Every row comes from one small tree of marks. The marks that hang from a mark follow it in brackets, in the order of their numbers. Every link used is in the known rows. Which tree was each row made from?
Known rows:
k463(k155 k328(k490 k787 k985(k677))): [ 0.38  0.93  1.24 -0.91  2.36  1.16  3.68 -2.29 -0.12 -0.78 -0.68 -2.48
  1.80 -0.85 -3.14 -0.25 -1.11  2.05  3.21  1.06  3.26 -1.09]
k328(k463(k155) k490 k787(k677)): [ 1.56 -1.86  0.94 -0.56  4.02  2.47  2.62 -3.04 -0.06 -1.92 -0.05 -2.70
  0.78 -0.80 -1.66  0.03 -3.21  1.25  3.45  2.37  2.34 -0.35]
k787(k328(k985) k677(k315)): [-0.73 -3.67 -1.00 -3.13  2.32  2.65  2.11 -0.73  2.01 -1.66 -3.16 -0.69
  3.27 -0.99 -2.05 -0.18  0.37  0.85  3.17  2.78 -0.19 -1.35]
k315(k677(k787(k328))): [-0.07 -4.38 -1.58 -0.16 -1.37  1.32  1.39  0.00  0.50 -0.93 -1.60 -0.90
  2.43 -1.46 -2.34  1.50 -0.41  1.64  1.91  1.83  0.67 -1.66]
k490(k328(k463 k787 k985(k677(k315))) k481): [ 1.31 -3.28  0.33 -2.19  3.35  1.14  2.50 -0.65 -0.73  0.45 -0.37 -1.08
  1.43 -2.12 -4.53  0.97 -0.57  1.40  2.20 -0.03  1.38  0.75]
k315(k328(k463(k155) k490(k481) k787 k985) k677): [ 2.55 -3.64 -1.62  0.09  0.87 -1.14  1.21 -1.39  0.50  0.53  0.03 -1.86
  1.22  0.06 -2.01  0.39 -1.64  0.91  1.96  2.78  2.98 -0.94]
k463(k155 k328(k490 k787(k677(k315)) k985)): [ 0.28  0.74  0.66 -1.51  2.79  1.87  3.56 -2.68  0.27 -1.28 -1.83 -2.27
  2.20 -0.28 -2.97 -0.35 -0.82  1.23  3.26  1.74  3.37 -1.19]
k490(k328(k463 k985) k481): [ 1.46 -2.82  0.55 -0.78  2.71  1.49  1.71 -1.28 -2.40  0.32 -0.75 -0.85
  2.29 -1.83 -6.06  1.59 -0.05  1.39  1.32 -0.65  2.00  0.48]
k490(k328(k463 k787 k985) k481): [ 1.78 -3.00  0.42 -1.66  3.46  1.50  2.13 -1.63 -1.49  0.50 -0.33 -0.96
  1.94 -2.13 -5.23  1.48 -0.22  1.22  1.98 -0.28  2.05  0.42]
k787(k328(k463(k155) k490(k481) k985) k677(k315)): [ 0.72 -3.60 -0.16 -2.38  3.78  2.54  2.08 -2.08  0.86 -2.20 -2.53 -1.34
  1.77 -0.86 -2.36 -0.50 -1.34  0.43  3.27  2.08  1.04 -0.75]
k315(k328(k463 k490(k481)) k677): [ 2.18 -3.84 -1.28  1.26 -1.26 -0.77  0.12 -0.04 -0.73  0.12 -0.25 -1.58
  1.86 -0.22 -2.46  0.89 -1.19  0.68  1.47  2.59  2.48 -1.12]
k677(k315(k328(k463 k787))): [-0.06 -2.84 -1.43 -0.18  0.12  0.33  2.30 -0.18 -0.04 -0.61 -0.49 -1.25
  2.21 -0.85 -2.28  0.14 -1.80  1.32  1.94  2.76  1.44 -1.04]
k677(k315(k328(k463 k985)) k787): [ 0.01 -4.36 -2.11  0.20 -0.42 -0.22  2.54 -0.94  0.50 -0.98 -1.27 -1.24
  1.91 -0.81 -1.03 -0.12 -1.59  1.65  1.59  2.18  1.27 -1.74]
k155(k463(k328(k490(k481) k787 k985(k677(k315))))): [-0.30  0.58  0.50 -0.98  2.12  1.31  3.26 -1.55 -1.04 -1.00 -1.36 -2.15
  1.55 -1.22 -3.83  0.43 -0.95  1.41  2.62  0.59  2.68 -0.69]
k481(k490(k328(k463 k787 k985(k677(k315))))): [ 1.27 -2.29  0.81 -1.65  2.56  2.08  1.70 -0.43 -0.68 -0.08 -1.60 -0.91
  1.41 -2.20 -4.12  1.06 -0.35  1.29  1.89  0.34  0.84  0.71]
k315(k328 k677(k787)): [ 0.83 -4.19 -2.12  0.75 -3.01 -0.58  0.68  0.81  0.20 -0.02 -0.86 -1.31
  2.98 -0.45 -1.53  1.40  0.02  1.43  1.34  2.77  1.49 -2.43]
k985(k328(k463(k155) k490(k481)) k677): [ 0.62 -2.35  2.17  0.34  0.74 -0.55  2.69  0.26 -0.53 -0.76  0.32 -2.60
  0.08 -2.16 -2.82  0.83 -2.49  3.13  3.15  1.46  1.25 -0.29]
k328(k463 k490(k481) k787 k985(k677)): [ 2.47 -3.42  0.37 -1.02  4.81  0.33  2.97 -2.93  1.02  0.27  0.19 -2.30
 -0.52 -1.52 -1.20 -0.81 -2.77  1.40  3.36  0.85  1.46  1.14]
k155(k463(k328(k490(k481) k787(k677(k315)) k985))): [-0.16  0.56  0.33 -1.26  2.46  1.83  3.01 -2.01 -0.93 -1.28 -1.94 -2.09
  1.97 -0.91 -3.82  0.51 -0.62  0.95  2.65  0.92  2.86 -0.89]
k481(k490): [ 1.42 -1.30  0.95  0.31  0.63  2.72  1.16 -0.49 -2.08 -0.10 -2.05 -1.34
  2.24 -2.08 -4.36  1.65 -0.28  1.01  1.54 -0.48  0.36  0.47]
k328(k490 k985(k677)): [ 0.91 -2.44  0.60 -0.27  2.34  0.88  2.98 -1.37  0.81  0.64 -1.36 -2.11
  1.07 -0.97 -1.60 -0.52 -1.01  1.87  2.74  1.37  0.68  0.62]
k985(k328 k677): [-0.81 -2.38  1.37 -0.44 -0.70 -0.43  2.72  1.61  0.60 -0.21 -0.33 -1.93
  1.57 -2.26 -2.50  1.14 -0.74  3.53  3.04  2.17  0.02 -0.86]
k677(k787): [ 0.21 -3.11 -0.30  0.66 -0.42  1.81  2.48 -1.15 -0.88 -0.92 -1.17 -1.65
  2.42 -1.84 -2.15  1.25 -0.89  2.02  1.95  0.42  0.67 -1.35]

Write each row's tree:
[ 0.21 -2.71 -0.60 -0.95  0.91  1.85  1.65 -0.18  0.44 -1.39 -2.09 -1.73
  2.77 -0.10 -1.62  0.02 -0.78  0.61  2.47  3.08  0.76 -0.84]
k787(k677(k315(k328(k463 k490))))
[ 1.39 -2.11  0.81 -0.55  2.88  1.70  2.05 -1.44 -3.00  0.06 -0.56 -1.17
  2.22 -1.68 -6.67  1.78 -0.53  1.63  1.19 -0.91  2.39  0.44]
k490(k328(k463(k155) k985) k481)
[ 0.03 -2.61  0.29 -0.71  2.44  1.48  2.03 -1.31 -1.21 -0.37 -0.48 -0.73
  2.63 -1.32 -5.11  1.09 -0.28  2.38  1.47  1.28  2.19 -0.39]
k490(k328(k463 k985))
[-0.26 -4.47 -1.10 -0.59  1.10  1.42  3.23 -1.93  0.66 -1.97 -1.86 -1.13
  1.18 -1.67 -1.40 -0.24 -2.16  1.57  2.52  1.67  1.14 -1.59]
k677(k315 k787(k328(k463(k155) k490 k985)))
[-0.05 -2.80  0.60 -0.24  0.94 -0.26  2.60 -1.04  0.37 -0.84  0.37 -1.53
  1.31 -2.20 -2.84  1.26 -1.83  2.98  3.04  2.74  1.72 -1.29]
k985(k328(k463 k787))
[ 1.71 -2.71 -0.22 -0.72  0.91 -0.52  2.21 -0.69  1.14  1.03 -0.17 -2.08
  2.03 -0.82 -0.57 -0.29 -0.39  1.43  2.93  2.71  1.48 -1.21]
k315(k328(k490 k787 k985(k677)))
[-0.55 -3.91  0.98 -0.56 -1.10 -0.64  3.48  1.31  1.75 -0.61 -1.36 -2.08
  0.22 -2.37 -0.20  0.23 -1.42  2.78  3.52  2.62 -0.03 -1.00]
k985(k328(k490) k677(k315 k787))
[-0.83 -3.34 -0.50 -2.67  1.24  3.24  1.76  0.05  1.11 -2.19 -2.84 -0.79
  3.44 -1.35 -2.26  0.34  0.18  0.70  3.24  2.68 -0.27 -1.66]
k787(k328 k677(k315))
[-1.00 -3.43 -0.25 -0.76  0.20  1.33  3.03  0.56  0.33 -1.85 -0.73 -1.70
  1.42 -1.97 -1.66  0.16 -2.11  2.60  2.61  1.19 -0.15 -1.13]
k985(k677(k315 k787(k328(k463(k155)))))
[ 1.42 -1.67  1.18 -0.89  1.51  2.61  1.26 -0.43 -1.80  0.41 -2.35 -0.77
  2.49 -2.13 -5.18  1.80  0.92  1.13  1.41 -0.34  0.90  0.47]
k481(k490(k328(k985)))
[ 0.72 -2.42 -0.57 -1.05  1.70  1.73  1.90 -0.65  0.06 -1.07 -2.20 -1.94
  2.47  0.01 -2.25  0.05 -0.94  0.54  2.30  2.27  1.01 -0.43]
k787(k677(k315(k328(k463(k155) k490(k481) k985))))
[-0.28 -2.16  0.05  0.04  0.04  0.47  2.58  1.05 -0.29 -0.67 -0.25 -2.16
  1.52 -0.95 -2.06 -0.10 -2.08  2.18  2.26  1.95  0.61 -0.37]
k985(k677(k315(k328(k463(k155) k490))))
[ 2.64 -2.72  0.28 -1.08  3.65  1.23  3.16 -2.95  0.60  1.35 -1.33 -2.00
  0.77 -1.59 -1.87 -0.01 -0.95  0.45  3.23  0.50  1.38  0.88]
k328(k490(k481) k787 k985)
[-0.12 -3.13 -0.22  0.09 -0.49  0.31  2.80  0.72  0.11 -1.09 -0.47 -2.22
  1.25 -1.27 -0.89 -0.08 -2.17  2.30  2.32  1.70  0.48 -1.03]
k985(k677(k315(k328(k463(k155) k490)) k787))
[ 0.55  0.92  1.01 -1.33  2.87  1.93  3.31 -2.91 -0.01 -1.21 -1.50 -2.37
  2.39 -0.37 -3.09 -0.15 -0.64  1.37  3.30  1.51  3.50 -1.33]
k463(k155 k328(k490 k787(k677) k985))
[-0.39 -3.07  0.45 -0.37  0.34  1.43  2.55  0.06 -0.25 -1.69 -0.11 -1.91
  1.78 -2.17 -1.94  0.61 -1.69  2.93  2.65  0.73  0.10 -1.40]
k985(k677(k787(k328(k463(k155)))))
[ 0.53 -3.94  0.14 -0.10 -0.17  2.12  2.24 -1.45 -0.23 -1.43 -1.45 -1.35
  2.29 -2.45 -1.51  0.87 -0.56  1.54  2.79  0.94  0.77 -2.19]
k677(k787(k328(k490)))
[ 1.80 -3.12  0.42 -2.42  3.93  1.96  1.90 -1.54 -0.88  0.08 -0.91 -1.08
  2.16 -1.77 -4.65  1.31  0.10  0.87  2.25  0.18  1.73  0.37]
k490(k328(k463 k787(k677) k985) k481)
[ 0.37 -2.52  1.15 -0.77  1.83  0.40  3.00 -1.30  0.88 -1.43 -0.55 -2.18
  0.62 -1.55 -1.94  0.62 -2.36  2.23  3.69  3.43  2.02 -1.04]
k985(k328(k463(k155) k490 k787(k677(k315))))
[ 1.29 -0.20  1.07 -0.55  0.99  1.54  2.35 -1.88 -0.89 -0.45 -1.17 -1.77
  2.29 -1.72 -3.11  0.42 -0.11  0.57  3.13  0.53  2.88 -1.03]
k463(k328(k490(k481) k787))
